What can hang from each mark:
zivome: negum
regup: datur
negum: rorep zivome
rorep: datur negum
bonofi: datur negum pofipob
lipazu: negum
pofipob: bonofi
datur: bonofi regup rorep

Every row comes from one small tree of marks. Brackets hold a mark, then the marks that hang from it, in alphabetical order. Every link used is in the known rows. Which tree was each row made from?
Known rows:
(regup datur): [-2.18  0.28 -3.61 -0.47 -0.84 -0.02  1.87  0.23 -0.77 -0.23 -0.73 -0.52
  0.15 -0.11 -2.06 -0.10 -0.94 -0.85 -0.20  0.32  0.03 -1.75  0.34  1.20
  0.95]
(zivome (negum (rorep (datur bonofi regup)))): [ 0.23  0.25  4.32 -0.94  0.39  1.31 -1.48 -0.10 -0.17  0.51 -1.23  0.06
 -0.58 -0.87  0.62  0.07 -0.92 -0.34 -5.23  0.59  0.81  0.07 -0.38 -1.01
 -2.09]
(datur bonofi (rorep negum)): [-3.38  0.59 -0.49  1.43 -0.02  0.36  0.65 -0.55  1.06 -0.79 -2.10 -0.25
 -6.80 -0.40 -1.56 -0.57 -0.04  0.12 -0.95  0.84 -0.11  2.17  0.82 -0.68
  3.65]
(zivome (negum (rorep (datur regup)))): [ 0.18  0.08  3.50 -1.17  0.31  0.55 -1.00 -0.08 -0.19  0.59 -1.22  0.03
  2.49 -0.78 -0.49  0.07 -0.71 -0.77 -4.37  0.30  0.92 -1.42 -0.44 -1.47
 -2.77]
(pofipob (bonofi (datur rorep))): [-5.01 -0.60 -1.73 -1.16  0.29 -0.96 -0.75  0.08  0.94 -0.72 -1.90 -0.67
  2.13  0.55 -1.98 -0.65  0.61  0.60  2.85 -0.73 -0.23  0.39 -0.01 -0.83
  3.63]
(negum zivome): [-1.94 -0.28 -0.90  0.37 -0.07 -0.12  1.46  0.52  0.16  0.20  1.42 -0.12
  0.15  0.14 -1.62 -0.04  0.78 -0.73  1.45 -0.23 -0.66 -0.89  0.07  1.33
  0.53]
(regup (datur (rorep negum))): [-3.00  0.45 -4.20  1.35 -0.73 -0.51  1.58 -0.06  0.21 -0.60 -0.57 -0.18
 -3.25 -0.51 -2.80 -0.60 -1.70 -0.20 -0.83  0.39  0.35  0.18  1.08 -0.63
  2.88]
(datur (bonofi negum pofipob) regup rorep): [ 3.60 -0.40  1.18 -0.79 -0.49 -0.10 -2.11 -0.62 -0.37 -0.33 -1.48 -0.60
 -1.28 -0.37  2.27  0.24 -0.92  0.73 -2.59  0.30  1.08  2.18 -0.18 -2.41
  2.20]
(negum (rorep (datur regup)) zivome): [ 0.77 -0.33  3.21  0.63  0.22  0.50 -1.11 -0.04 -0.20  0.84  1.94 -0.10
  1.73  0.32 -0.41  0.10 -0.35 -0.72 -0.17 -0.57 -0.31 -1.25  0.37 -0.40
 -3.69]
(lipazu (negum zivome)): [-1.53 -0.60 -4.26  0.11 -0.05 -0.32  1.65  0.36  0.22  0.91  1.72  1.00
 -0.79  0.08 -1.40 -0.11  1.03 -0.63  2.35  0.05 -0.80 -1.04 -0.14  1.13
  0.83]
(lipazu (negum (rorep (datur bonofi)) zivome)): [-0.55 -0.60  0.18  0.72  0.37  0.71  1.24 -0.31  0.67  1.41  1.95  0.65
 -2.32  0.19  0.04 -0.31  0.76 -0.33  1.15  0.48 -0.79  0.38 -0.35  1.56
 -2.67]
(rorep datur negum): [-3.58  0.37  1.20  1.19  0.58  0.24  1.68 -0.37  0.43 -0.75 -1.90  1.03
 -1.51  0.01 -1.78 -0.36  0.56 -0.24  0.15  0.72 -0.15 -1.17  0.86  0.81
  0.27]
(pofipob (bonofi datur negum)): [-1.44  0.49 -2.96 -1.52  0.40 -1.04 -0.29  0.60  0.28 -0.73 -1.56  0.44
  4.77  0.51 -1.35  0.02  1.38  0.58  3.40 -0.26 -0.47 -1.28 -0.42  0.60
  2.09]
(datur bonofi): [-2.66  0.51  0.09 -0.40 -0.13  0.87  1.02 -0.26  0.21 -0.47 -2.22 -0.44
 -3.34 -0.08 -0.89  0.01  0.61 -0.34 -0.27  0.80 -0.35  0.38  0.10  1.27
  1.66]
(regup (datur (bonofi pofipob) rorep)): [-1.37 -0.55 -1.90 -0.53 -1.02  0.07  1.05 -0.34 -0.55 -0.28 -0.35 -1.52
 -2.43 -0.15  1.15 -0.22 -1.84  0.33 -1.69  0.07  0.82  1.67 -0.11 -0.04
  1.58]
(datur (bonofi negum pofipob) regup): [ 3.54  0.64  0.05 -1.08 -0.25  0.31 -1.62 -0.17 -1.16 -0.45 -1.38  0.19
 -0.01 -0.29  2.92  0.71 -0.32  0.49 -1.75  0.41  0.64  0.41 -0.23 -0.83
  0.04]
(pofipob bonofi): [-4.95  0.11 -1.09 -1.22  0.43 -0.42  0.05  0.02  0.36 -0.81 -2.03  0.03
  2.32  0.03 -2.35 -0.09  0.92 -0.28  0.92  0.77 -0.32 -1.29  0.20  0.90
  0.69]
(rorep (negum zivome)): [-2.84  0.82 -2.49  2.06  0.18 -0.07  1.53  0.58  0.47 -0.29  1.59  0.93
 -1.91 -0.14 -1.89 -0.03  0.69 -0.49  1.58 -0.07 -0.95 -0.77  0.83  0.98
  0.22]
(regup (datur (bonofi (negum zivome) pofipob))): [ 2.94 -0.22 -3.35  0.17 -0.85 -0.19  1.52  0.75 -1.09  0.32  3.37 -0.11
  0.59 -0.43  2.05  0.57 -1.03  0.43 -0.34 -0.23 -0.13  0.42 -0.40  1.94
 -0.40]
(zivome negum): [-2.53  0.21 -0.69 -1.39 -0.02 -0.05  1.52  0.41  0.21 -0.11 -1.67 -0.05
  1.07 -0.94 -1.86 -0.14  0.39 -0.75 -2.76  0.67  0.54 -1.18 -0.62  0.24
  1.41]
(lipazu (negum (rorep datur) zivome)): [-0.60 -0.76 -0.56  0.39  0.42 -0.13  1.65 -0.14  0.49  1.33  2.08  0.65
  0.85  0.36 -1.02 -0.37  0.97 -0.59  2.00  0.11 -0.51 -1.13 -0.28  1.17
 -3.36]
(rorep (datur (bonofi pofipob)) (negum zivome)): [-2.03 -0.02  1.53  2.04  0.57  0.53  1.37  0.10 -0.03 -0.26  1.94  0.94
 -2.40 -0.03  2.16  0.19  0.45  0.83  0.34 -0.39 -0.38  0.78  0.43  1.58
 -1.69]

Which tree is each row?
[ 3.17  0.69 -2.88  0.73 -0.74  0.18  1.22  0.58 -0.25  0.83  3.29 -0.62
 -0.64 -0.48 -0.43  0.19 -0.91 -0.48 -0.24  0.40 -0.73  0.23 -0.26  2.06
 -1.91]  (regup (datur (bonofi (negum rorep zivome))))
[ 1.32  0.70 -2.84 -1.34 -0.13 -1.14  1.26  0.47 -0.56 -0.52 -1.42 -0.07
  4.21  0.68  1.76  0.23  1.23  0.58  3.33 -0.81  0.37 -1.11 -0.99  0.52
  0.27]  (bonofi datur negum pofipob)
[-1.04  0.73 -0.35  0.89 -0.15  0.35 -1.91 -0.52 -0.27 -0.80 -1.54  0.08
 -4.88 -0.31  2.12  0.12 -1.17  0.75 -2.04  0.07  0.78  2.18  0.85 -2.50
  1.38]  (datur (bonofi pofipob) regup (rorep negum))
[ 3.02  1.37 -2.97 -0.68 -0.82 -0.25  1.30 -0.03 -1.04  0.02  0.17 -1.10
  1.05 -0.37  1.99  0.46 -0.96  0.06 -0.83  0.68  0.66 -0.06 -0.69  1.42
 -3.53]  (regup (datur (bonofi (negum rorep) pofipob)))
[-2.84  0.65 -0.74  0.97 -0.01 -0.23  0.69 -0.59  0.46 -0.90 -1.69 -0.46
 -4.83 -0.23  1.13 -0.24 -0.14  0.58 -0.70  0.34  0.64  2.28  0.44 -0.61
  1.40]  (datur (bonofi pofipob) (rorep negum))
[-1.33 -0.03  0.40 -0.42  0.42  0.73  1.12 -0.87  0.48  0.82 -1.69  0.32
 -2.70  0.28 -0.20 -0.41  0.69 -0.39  0.29  1.33 -0.08  0.09 -0.32  1.18
 -2.12]  (lipazu (negum (rorep (datur bonofi))))
[ 4.34  0.29  3.00 -1.02  0.19 -0.51 -1.12 -0.56 -1.04  0.02 -0.97 -0.20
  4.68  0.24  2.25  0.40 -0.36 -0.03 -1.07  0.27  1.03 -1.33 -0.46 -1.05
 -4.79]  (bonofi (negum (rorep (datur regup))) pofipob)
[ 1.92 -1.12  3.44  0.78  0.19  0.56  1.10  0.08  0.51  0.40  1.65  0.67
 -0.85 -0.15 -0.28 -0.14  0.58  0.21 -0.37  0.39 -0.73  0.71 -0.19  1.83
  1.24]  (rorep (datur (bonofi (negum zivome))))
[ 0.03  0.29  3.38 -0.36  0.24  0.55 -1.22 -0.57 -0.25  0.11 -1.61 -0.39
  1.40  0.31 -0.52  0.00 -0.43 -0.67 -1.05  0.22  0.42 -1.49  0.32 -0.97
 -3.04]  (negum (rorep (datur regup)))
[-0.94 -0.21  1.46  2.15  0.45  0.58 -0.93  0.21 -0.15  0.00  1.88  1.83
 -1.22 -0.06 -0.49  0.10 -0.45 -0.16 -0.29 -0.52 -0.52 -1.02  1.24 -0.61
 -0.42]  (rorep (datur regup) (negum zivome))
[ 1.64  0.55 -0.33 -1.02 -0.13 -0.17  1.03 -0.16 -0.34 -0.55 -1.56 -0.29
 -0.13 -0.06  1.97  0.42  0.75  0.37 -0.36  0.80  0.49  0.55 -0.67  1.12
  0.00]  (datur (bonofi negum pofipob))
[-3.26 -0.54 -1.38 -1.21  0.12 -0.58 -3.35  0.02  0.39 -0.49 -1.74 -0.22
  1.95  0.53 -1.00 -0.31 -0.37  0.68  1.52 -1.09  0.03  0.30  0.51 -2.63
  3.62]  (pofipob (bonofi (datur regup rorep)))
[ 0.81 -0.28  4.02  0.84  0.25  1.43 -1.52 -0.13 -0.12  0.76  1.93 -0.12
 -1.48  0.03  0.77  0.14 -0.46 -0.22 -1.06 -0.30 -0.50  0.27  0.37  0.04
 -2.97]  (negum (rorep (datur bonofi regup)) zivome)
[-0.83 -0.17  2.21  2.47  0.53  1.42 -1.29  0.17 -0.10  0.02  1.81  1.77
 -4.31 -0.26  0.48  0.20 -0.47  0.47 -1.23 -0.23 -0.75  0.54  1.36 -0.16
  0.38]  (rorep (datur bonofi regup) (negum zivome))
[-0.86 -0.36  2.89  0.70  0.35  0.09  1.50 -0.05  0.49  0.56  1.69 -0.59
  1.74  0.37 -1.28 -0.19  0.57 -0.77  1.16 -0.28 -0.53 -1.10 -0.12  1.39
 -3.68]  (negum (rorep datur) zivome)
[-0.37  0.00  2.65 -1.07  0.87 -0.80 -0.06 -0.44  0.64 -0.41 -1.44 -0.06
  5.31  0.15 -1.80 -0.07  0.79 -0.07  0.41  1.24 -0.05 -1.29 -0.33  0.84
 -2.83]  (pofipob (bonofi (negum (rorep datur))))
[ 1.85 -0.07 -0.13  0.44 -0.15  0.26  1.01  0.49  0.35  0.17  1.67  0.15
 -1.63 -0.28 -0.48  0.21  0.74 -0.07  0.24  0.43 -0.80  0.81 -0.23  1.68
  1.71]  (datur (bonofi (negum zivome)))
[-1.01 -0.36 -1.07 -0.63 -0.43 -0.12 -1.98 -0.02  0.08 -0.24 -1.77 -0.58
 -0.54  0.57 -0.63 -0.39 -0.42  0.22  1.20 -1.16  0.39  0.30  0.30 -2.65
  3.95]  (bonofi (datur regup rorep))
[ 1.80  0.27  2.95 -0.54  0.26 -0.43  1.37 -0.54  0.43 -0.07 -1.51 -0.46
  2.75  0.21 -1.61 -0.24  0.63 -0.64  0.03  1.02  0.26 -1.19 -0.51  0.89
 -2.46]  (bonofi (negum (rorep datur)))
[-0.81 -0.44  1.54 -0.25 -0.37  0.86 -2.13 -0.79  0.17 -0.24 -2.07 -0.73
 -4.69 -0.27 -0.54 -0.27 -0.94 -0.05 -2.51  0.33  0.41  1.89  0.58 -2.20
  3.80]  (datur bonofi regup rorep)
[ 2.64 -1.04  0.64  0.31 -0.31 -0.66  0.64 -0.07  0.37  0.03  1.91 -0.80
 -1.04 -0.26  1.63  0.02  0.05  0.61 -0.33 -0.15  0.11  2.56 -0.63 -0.04
  1.61]  (datur (bonofi (negum zivome) pofipob) rorep)
[-1.62  0.10  3.12 -1.04  0.46  0.10  1.64 -0.11  0.38  0.30 -1.31 -0.39
  2.59 -0.63 -1.56 -0.32  0.18 -0.86 -2.92  0.75  0.65 -1.31 -0.93  0.40
 -2.78]  (zivome (negum (rorep datur)))
[ 1.79 -0.45  3.31 -0.75  0.22  0.13  1.19 -0.44 -0.32 -0.38 -1.53  0.10
  0.71  0.03  2.20  0.17  0.56  0.70 -0.95  0.74  0.56  0.44 -0.64  1.23
 -0.36]  (rorep (datur (bonofi negum pofipob)))
[-2.80 -0.26  1.03  2.29  0.70  0.09  1.80  0.25  0.57 -0.19  1.71  1.38
 -1.14  0.06 -1.62 -0.28  0.56 -0.15  1.04 -0.12 -0.81 -0.84  0.84  1.21
 -0.20]  (rorep datur (negum zivome))
[-0.24  0.61  0.15 -0.88 -0.26  0.83 -1.62 -0.26 -1.24 -0.39 -1.68 -0.22
 -1.43 -0.02  2.82  0.56 -0.34  0.37 -1.38 -0.01  0.51  0.25  0.20 -0.59
 -0.49]  (datur (bonofi pofipob) regup)
[ 1.71 -0.94 -1.58  0.33 -0.31 -1.22  0.64  0.56  0.98  0.21  1.82 -0.43
  1.23  0.51 -1.40 -0.46  0.66  0.32  3.09 -1.31 -0.45  0.95 -0.50 -0.40
  3.95]  (bonofi (datur rorep) (negum zivome))
[-0.46 -0.30 -1.29 -1.03 -0.39 -0.59 -1.84  0.01 -0.63 -0.25 -1.46 -0.91
  1.43  0.81  2.04 -0.04 -0.51  0.66  1.40 -1.75  0.90  0.41 -0.06 -2.72
  1.77]  (bonofi (datur regup rorep) pofipob)
[ 3.15  0.72 -2.46 -1.34 -0.30 -0.70 -1.55  0.48 -1.30 -0.31 -1.11  0.36
  4.13  0.64  2.61  0.56  0.19  0.54  1.97 -1.22  0.63 -1.27 -0.53 -1.07
  0.16]  (bonofi (datur regup) negum pofipob)
[ 0.14  0.64 -2.91 -0.29  0.46 -1.26 -0.44  0.98  0.63  0.15  2.27 -0.06
  5.86  0.59 -0.93  0.04  1.40  0.20  4.68 -0.96 -1.18 -1.06 -0.55  1.08
 -1.97]  (pofipob (bonofi datur (negum rorep zivome)))
[ 3.29 -0.28 -1.42 -1.23 -0.45 -1.20 -2.05 -0.09 -0.62 -0.29 -1.20 -0.44
  2.79  0.49  2.12  0.07 -0.33  1.00  1.11 -1.34  0.92  0.51 -0.35 -2.76
  2.38]  (bonofi (datur regup rorep) negum pofipob)
[ 2.43 -1.14 -1.87  0.76 -1.02 -0.21  0.98  0.28  0.34  0.49  3.04 -0.71
 -2.64 -0.58 -1.15 -0.33 -1.58  0.20 -1.36  0.10 -0.33  2.08 -0.03  0.35
  3.84]  (regup (datur (bonofi (negum zivome)) rorep))
[-0.85  0.03 -0.29  2.37 -0.03  0.81 -1.92  0.19  0.58 -0.06  1.78  0.61
 -6.42 -0.50 -0.24 -0.13 -0.98  0.31 -1.44 -0.34 -0.44  2.33  1.26 -1.96
  3.06]  (datur bonofi regup (rorep (negum zivome)))
[ 3.19  0.67 -1.01 -0.12  0.03 -1.30  1.35  0.29 -0.26  0.25  2.29 -0.78
  4.34  0.04  1.22  0.42  0.79 -0.45  1.79 -0.10  0.10 -0.81 -0.86  1.22
 -4.75]  (bonofi (negum rorep zivome) pofipob)
[-0.84 -0.45  4.00 -0.25  0.16  1.55 -1.41 -0.53 -0.32 -0.12 -1.97  0.37
 -2.59  0.06  0.40  0.01 -0.47  0.06 -2.35  0.47  0.07  0.12  0.58 -0.43
  1.16]  (rorep (datur bonofi regup))
[ 1.96 -1.09  0.92  0.73 -0.26 -0.23  0.42  0.00  1.18  0.16  1.56 -0.56
 -2.99 -0.39 -1.07 -0.29  0.04  0.04 -0.54  0.29 -0.27  2.64 -0.27 -0.08
  3.84]  (datur (bonofi (negum zivome)) rorep)
[ 1.23 -0.69 -0.15  0.40  0.26  0.26 -1.02 -0.18 -0.26  1.48  2.21  0.99
  0.79  0.29 -0.04 -0.09 -0.10 -0.58  0.72 -0.18 -0.28 -1.30  0.11 -0.64
 -3.39]  (lipazu (negum (rorep (datur regup)) zivome))
[ 3.59  1.56  0.42 -0.46 -0.19  0.61 -1.88 -0.24 -0.22 -0.03 -1.55 -0.40
 -1.25 -0.32  0.27  0.44 -0.24 -0.36 -1.58  0.89  0.14  0.18 -0.02 -0.70
 -1.31]  (datur (bonofi (negum rorep)) regup)
[ 2.13  0.00 -3.09 -0.23 -0.13 -1.27  1.27  0.99 -0.37  0.07  2.13  0.09
  4.53  0.69  1.97  0.23  1.18  0.61  4.12 -1.66 -0.26 -0.89 -0.91  1.02
 -0.30]  (bonofi datur (negum zivome) pofipob)
[ 4.44 -0.34  3.23  0.54  0.27 -0.03 -1.15  0.06 -0.23  0.62  2.28  0.36
  3.07 -0.01 -0.18  0.20 -0.20 -0.43 -0.51 -0.25 -0.09 -1.09  0.00 -0.45
 -3.08]  (bonofi (negum (rorep (datur regup)) zivome))
[-3.40  0.35 -2.49 -1.35  0.35 -0.11 -2.90  0.51 -0.42 -0.43 -1.72  0.59
  3.35  0.56 -0.43  0.20  0.36  0.49  2.32 -0.97 -0.41 -1.52  0.39 -1.00
  1.48]  (pofipob (bonofi (datur regup)))
